(in the rows, 128 means zero)
Known rows, with every step that occurs:
nuze > notak > sagopi > pavut > vizuz: [139 167 103 107 163 117  92 145 130  74 148  87 155 169 101 131 176 131
 114 159 143 173 106 114 204 118 112 145 101  83 141 156 150  84]
detun > remenem: [126 115 134 130 145 104 128 114 144  94 167 128 123 159  86 156 134 140
 149 139 130 120 125 131 143 124 133 126 143 131 134 101 157 121]
buveb > vizuz > pavut > sagopi > notak > remenem: [178 161 178 120 159 166  86 167 111  70 101  91 123 154 135 148  89 100
 177 102 112  79 146  82 128 119  86 110 204 154 131 144 141  91]
donek > notak > sagopi > pavut: [136 102  97 154 131 139 128 175 145  91 102 115 137 129 121 148 210 120
 127 148 168 200 112 118 237 186  94 123  98 120 126 168 176 133]
pavut > sagopi > notak > remenem: [185 153 192 130 132 130  99 142 101  94  93 120 108 173 145 163 106 124
 155 106 108 117 143 108 186 130 160 110 193 137 144 135 191  80]
sagopi > notak > remenem: [164 141 190 114 154 128 110 115 109 120 107 147 135 175 123 154 102 136
 162 118 126 118 118  97 139 132 158  99 174 150 144 151 151 104]
buveb > nuze > notak: [121 198 158 163 150 125  82  85 132  77 127 106 148 150 139 100 105 134
 134 134 109  68 181 143 108 118 153 153 131 123 139 145  89  94]
remenem > notak > donek: [136 159 125 149 100 124 127 144 118  83 104 159 118  96  73 136  74 128
 129 132 163 125 146 166 140 165 131 105 122 161 147 144 170  92]
donek > notak: [118 125 116 161 118 120 107 127 142  87 119 140 145 104 125 132 142 115
 127 145 163 141 141 146 150 159 126 120 114 117 141 157 150 142]
bazofo > notak: [142 130 132 125 118 111 129  98 136 112 119 137 147 128 147 133 121 140
 199 126 111 145 152 130 148 133 164 112 146 128 104 174 131 118]
vizuz > buveb > nuze > tezuli: [141 120 144 174 165 207  99 132 152 178 114 117 167 161 140 115 103 130
  82 164 108 112 182 139 147  91 137 163  82 136 145 169 106 104]
buveb > nuze: [121 135 142 148 142 142 113 110 131 109 123 122 126 139 161 100 134 131
 109 124 105  86 151 124 112 108 136 135 103 137 131 138  98 107]
nuze > tezuli: [129 114 113 130 160 160 133 153 142 152 133 122 148 120 143 131 120 142
 128 140 125 153 151 124 161 104 153 149 134 114 124 127 114 117]
remenem > detun: [117 143 145 144 116 114 155 132 129  98 123 108 109 104 147 146 118 115
 110 116 143 122 142 116 123 147 142 131 118 150 164 124 114 121]
tezuli > nileg: [122 121 150 124 155 137 121 141 115 144 121 153 123 137 134 139 143 157
 167 133  93 118 136 118 115 100 128 178 182 124 138 135 123 102]
sagopi > notak > bazofo: [194 127 161 117 146 122  98 136 113  84  97 157 123 121 133 102 108 134
 136 117 125 117 116 132 128 116 152 125 143 164 102 145 156  99]
bazofo > notak > sagopi > pavut: [158 103 118 113 127 130 145 146 139 113 105 117 140 144 139 152 186 147
 191 129 111 204 120 101 231 159 134 115 129 124  90 183 157 106]
buveb > vizuz > pavut > sagopi: [137 150 118 133 132 168 112 183 131  81 120  66 114 103 137 121 107  92
 146 108 117  86 153 117 113 109  59 136 160 130 113 125 122 113]
remenem > notak > sagopi > pavut > vizuz: [139 143 110 114 141 115 104 163 126  94 114 125 114 161  87 149 194 119
 107 165 143 196 112 114 202 140 109 106  81 106 134 176 157  91]
sagopi > notak: [139 117 161 102 153 141 128 122 125 108 103 157 140 123 135 138 125 139
 154 132  97 136 121 114 130 131 153 100 150 142 115 147 138 113]
vizuz > buveb > nuze > tezuli > nileg > detun: [143 120 163 191 188 204 106 156 154 173  92  94 159 176 139 114 133 187
  89 167  79 120 161 118 129  64 127 219 143 153 182 173  68  56]
tezuli > nileg > detun: [127 125 149 146 157 130 133 154 129 124 105 108 124 146 127 126 159 184
 140 128  93 135 112 111 111 104 119 186 186 148 168 134  90  83]
sagopi > pavut > vizuz > buveb > nuze > tezuli: [129 102 105 127 159 193  87 150 144 165 127 108 176 165  99  98 164 132
  64 178 132 140 117 114 161  42 121 156  41 133 163 177 137  80]
bazofo > notak > remenem: [163 148 159 130 116 103 111  90 117 118 128 121 139 181 137 147 100 137
 203 113 135 133 150 110 152 128 175 109 167 141 130 179 145 110]
donek > notak > sagopi > pavut > vizuz: [131 103  76 127 147 127 103 166 138  67 140 112 143 141 119 134 211 111
  99 165 181 206  87 116 232 139  90 119  65  89 139 172 175 119]
nuze > notak: [129 189 146 150 137 112  94 100 131  95 131 117 150 135 106 124 102 130
 148 136 135 108 156 146 122 138 147 146 152 111 139 134 122 114]
pavut > vizuz > buveb > nuze: [132 132 137 138 148 162  70 100 133 128 148 120 148 178 126  93 115 115
  60 166 127  96 132 139 112  72 106 139  39 113 163 176 121 102]
sagopi > pavut > vizuz > buveb: [137 108 110 105 114 151 102 148 128 155 131 121 161 155  58 121 165 115
  91 164 157 152  73 131 149  93  86 134  57 133 163 164 181 115]
notak > remenem > detun: [139 168 172 148 115 109 137 122 111 113 129  97 101 158 142 159  95 111
 125 104 173 110 144  97 134 141 147 128 140 166 187 131 130 110]
nuze > tezuli > nileg > detun > remenem: [125  99 138 150 198 140 142 163 158 114 146  96 138 175 102 158 163 211
 153 157  98 154 127 106 157  74 154 199 209 139 169 109 114  57]
vizuz > pavut: [ 92 146 121 131 139 131 130 131 150 116 127 108 127 120 118 119 121 108
 135 122 146 100 148 108  93 120  97 135 143 151 113 135 125 134]
nileg > tezuli: [152 137 119 139 147 116 139  91 131 138 110 121 146 136 118  80 121 150
 128 107 145 136 112 100 145 129  86 142 117 164 114 137 120 101]
vizuz > buveb: [147 126 145 157 120 161 107 127 138 167 113 134 146 152  96 146 106 112
 100 148 134 129 133 145 137 136 104 139 106 131 152 158 147 139]

Rows:
[152 140 152 171 166 100 115 129 148  75 144 132  93 185  90 188 144 133
 141 161 123 165 168 133 198 180 128 110 142 106 126 141 154 101]	detun > remenem > notak > sagopi
[142 129 128 121 138 145  85 124 131 143 150 127 153 171  93 122 110 106
  75 169 148 136 111 144 126  92  98 133  65 103 167 161 149 126]	pavut > vizuz > buveb
[143 143 142 166 120 110  93 115 119  94 122 126 138 157 116 145 124 110
 146 132 189 124 138 129 164 155 128 119 141 130 169 162 162 134]	donek > notak > remenem
[140 130 118 120 156  88 109 148 141  61 154 124 108 190  45 173 203 130
 127 173 143 185 109 114 212 136 116 103  95 106 139 151 190  80]	detun > remenem > notak > sagopi > pavut > vizuz
[157 128 166 123 129 142 117 154 122  82  87 133 114 125 152 149 120 124
 143 119  80 131 143 128 175 134 151 108 169 125 114 130 181  89]	pavut > sagopi > notak
[130 130 161 179 184 117 121 155 161  99 119 115 126 168  68 173 159 204
 168 167  92 156 166 125 148 107 168 179 216 144 177 138 114  45]	nuze > tezuli > nileg > detun > remenem > notak
[187 159 158 174 123  66  83 121 132  51 132 147  90 152  55 131 118 122
 140 139 155 109 155 164 134 137 151 124 142 162 128 133 176  90]	detun > remenem > notak > bazofo
[143 127 111 116 104 129 145 120 122  82 127 145 148 106 125 131  64 147
 184 117 145 138 131 148 168 139 148 104 129 153 115 165 169  97]	bazofo > notak > donek
[216 144 164 134 126 120  90 168 108  53  84 132  96 124 154 111 102 116
 128 105 101 117 140 145 174 116 148 132 162 149 103 128 195  72]	pavut > sagopi > notak > bazofo
[157 109 108 115 146 163 104 169 132 147 133 104 146 188  87 143 174 110
  70 175 148 195  83 115 214 115  68 140  51 101 149 175 175 112]	notak > sagopi > pavut > vizuz > buveb
[134 162 160 182 107  98 119 121 123  65 121 104 116 136 138 159 110  98
 126 122 213 126 158 116 160 174 145 115 131 155 197 162 147 128]	donek > notak > remenem > detun
[141 194 175 192 142 155  61  83 138 115 116 113 167 171 107 112  87 123
 106 159 118  70 185 164 115 128 130 163 102 127 165 177 107  98]	vizuz > buveb > nuze > notak
[145 127 137 147 138 104 134 156 145  88 123 131 103 172  52 187 202 137
 155 154 130 181 131 119 221 178 117 107 134 133 129 144 187  96]	detun > remenem > notak > sagopi > pavut
[141 112 138  95 141 155 144 141 112  81 112 175 146  98 109 133  74 147
 140 122 135 129 104 134 148 137 138  98 139 165 121 129 175  91]	sagopi > notak > donek
[119 134 116 118 156 167 117 153 135 105 135  94 143 102 124 110 109 108
 158 125 137  90 131 102  67 116  61 127 139 148 119 139  78 135]	buveb > vizuz > pavut
[137 110  91  88 159 133 122 166 125 112 148 101 130 162 119 131 199 131
  96 147 146 198  78  94 203 106  93 131  76 100 125 143 154 103]	notak > sagopi > pavut > vizuz
[169 108 112 106 135 148 104 146 141 129 126 113 165 188 105 148 169 122
 142 170 134 214 101 115 231 121 105 121  67  99 127 223 175 102]	bazofo > notak > sagopi > pavut > vizuz > buveb
[137 118 138 155 143  98 142 123 159  73 156  76 122 169  83 142 152 167
 121 134 132 139  98 124 138 130 123 134 153 155 164  97 129 102]	nileg > detun > remenem
[115 113  90  80 122 120 118 150 120 114 138 116 141 132  87 110 191 129
 114 139 148 155  68 111 140  83 111 120  82 130 141 134 161 110]	sagopi > pavut > vizuz
[131 177 135 143 136 148  49 103 134 102 128 101 182 179  66  91 149 120
  93 169 138  89 127 143 129  79 115 152  60 126 177 186 141  77]	sagopi > pavut > vizuz > buveb > nuze > notak
[202 153 152 127 153 158  80 189 118  33  85  97 110 100 145  95  88  95
 150 102 111  83 143 119 118 104  82 130 173 167  87 141 147  81]	buveb > vizuz > pavut > sagopi > notak > bazofo
[156 136 126 107 148 195 123 199 117  30 103 110 134  75 121 131  55 113
 161 105 123  92 127 119 136 126  66 104 172 169 109 129 166  77]	buveb > vizuz > pavut > sagopi > notak > donek
[148 112  93  80 143 118 122 138 133  96 136 105 145 162 138 136 189 140
 160 150 125 213 100  96 225 106 132 113  93  99 101 193 155  91]	bazofo > notak > sagopi > pavut > vizuz
[156 167 158 184 152 174  75 134 142 119  98  98 159 192 102 128 153 127
 104 162 120 123 162 133 200 150  96 169  92 124 149 186 130  90]	vizuz > buveb > nuze > notak > sagopi > pavut
[157 168 126 131 155 148  72 148 135 115 138  93 170 197  69 139 147 115
  90 182 153 176 111 131 206 128  86 156  80  85 162 184 169  96]	nuze > notak > sagopi > pavut > vizuz > buveb
[185 176 151 166 107  90  85 136 117  90  85 151  95 124  97 103 109 109
 121 122 150 115 160 168 119 144 147 126 132 155 125 159 149  98]	remenem > notak > bazofo
[180 200 144 158 131  95  71 117 120  66 120 120 134 135 110  87  82 121
 127 122 157  94 155 164 124 123 150 172 147 134 128 139 140  93]	nuze > notak > bazofo
[149 115 122 132 162 173  88 152 134 132 130  96 143 200 120 112 177 114
  52 172 123 156 111 109 194  95  72 151  23 118 149 186 142  91]	notak > sagopi > pavut > vizuz > buveb > nuze
[135 177 117 124 175 130  73 122 130  55 148  82 148 187 128 100 179 135
  98 160 128 131 132 104 181  98 121 152  81  94 139 163 117  65]	buveb > nuze > notak > sagopi > pavut > vizuz
[154 212 172 154 135  99  73  95 113 101 135 104 146 188 101 145  79 130
 157 124 155  93 159 129 134 138 156 144 180 127 168 140 135 101]	nuze > notak > remenem
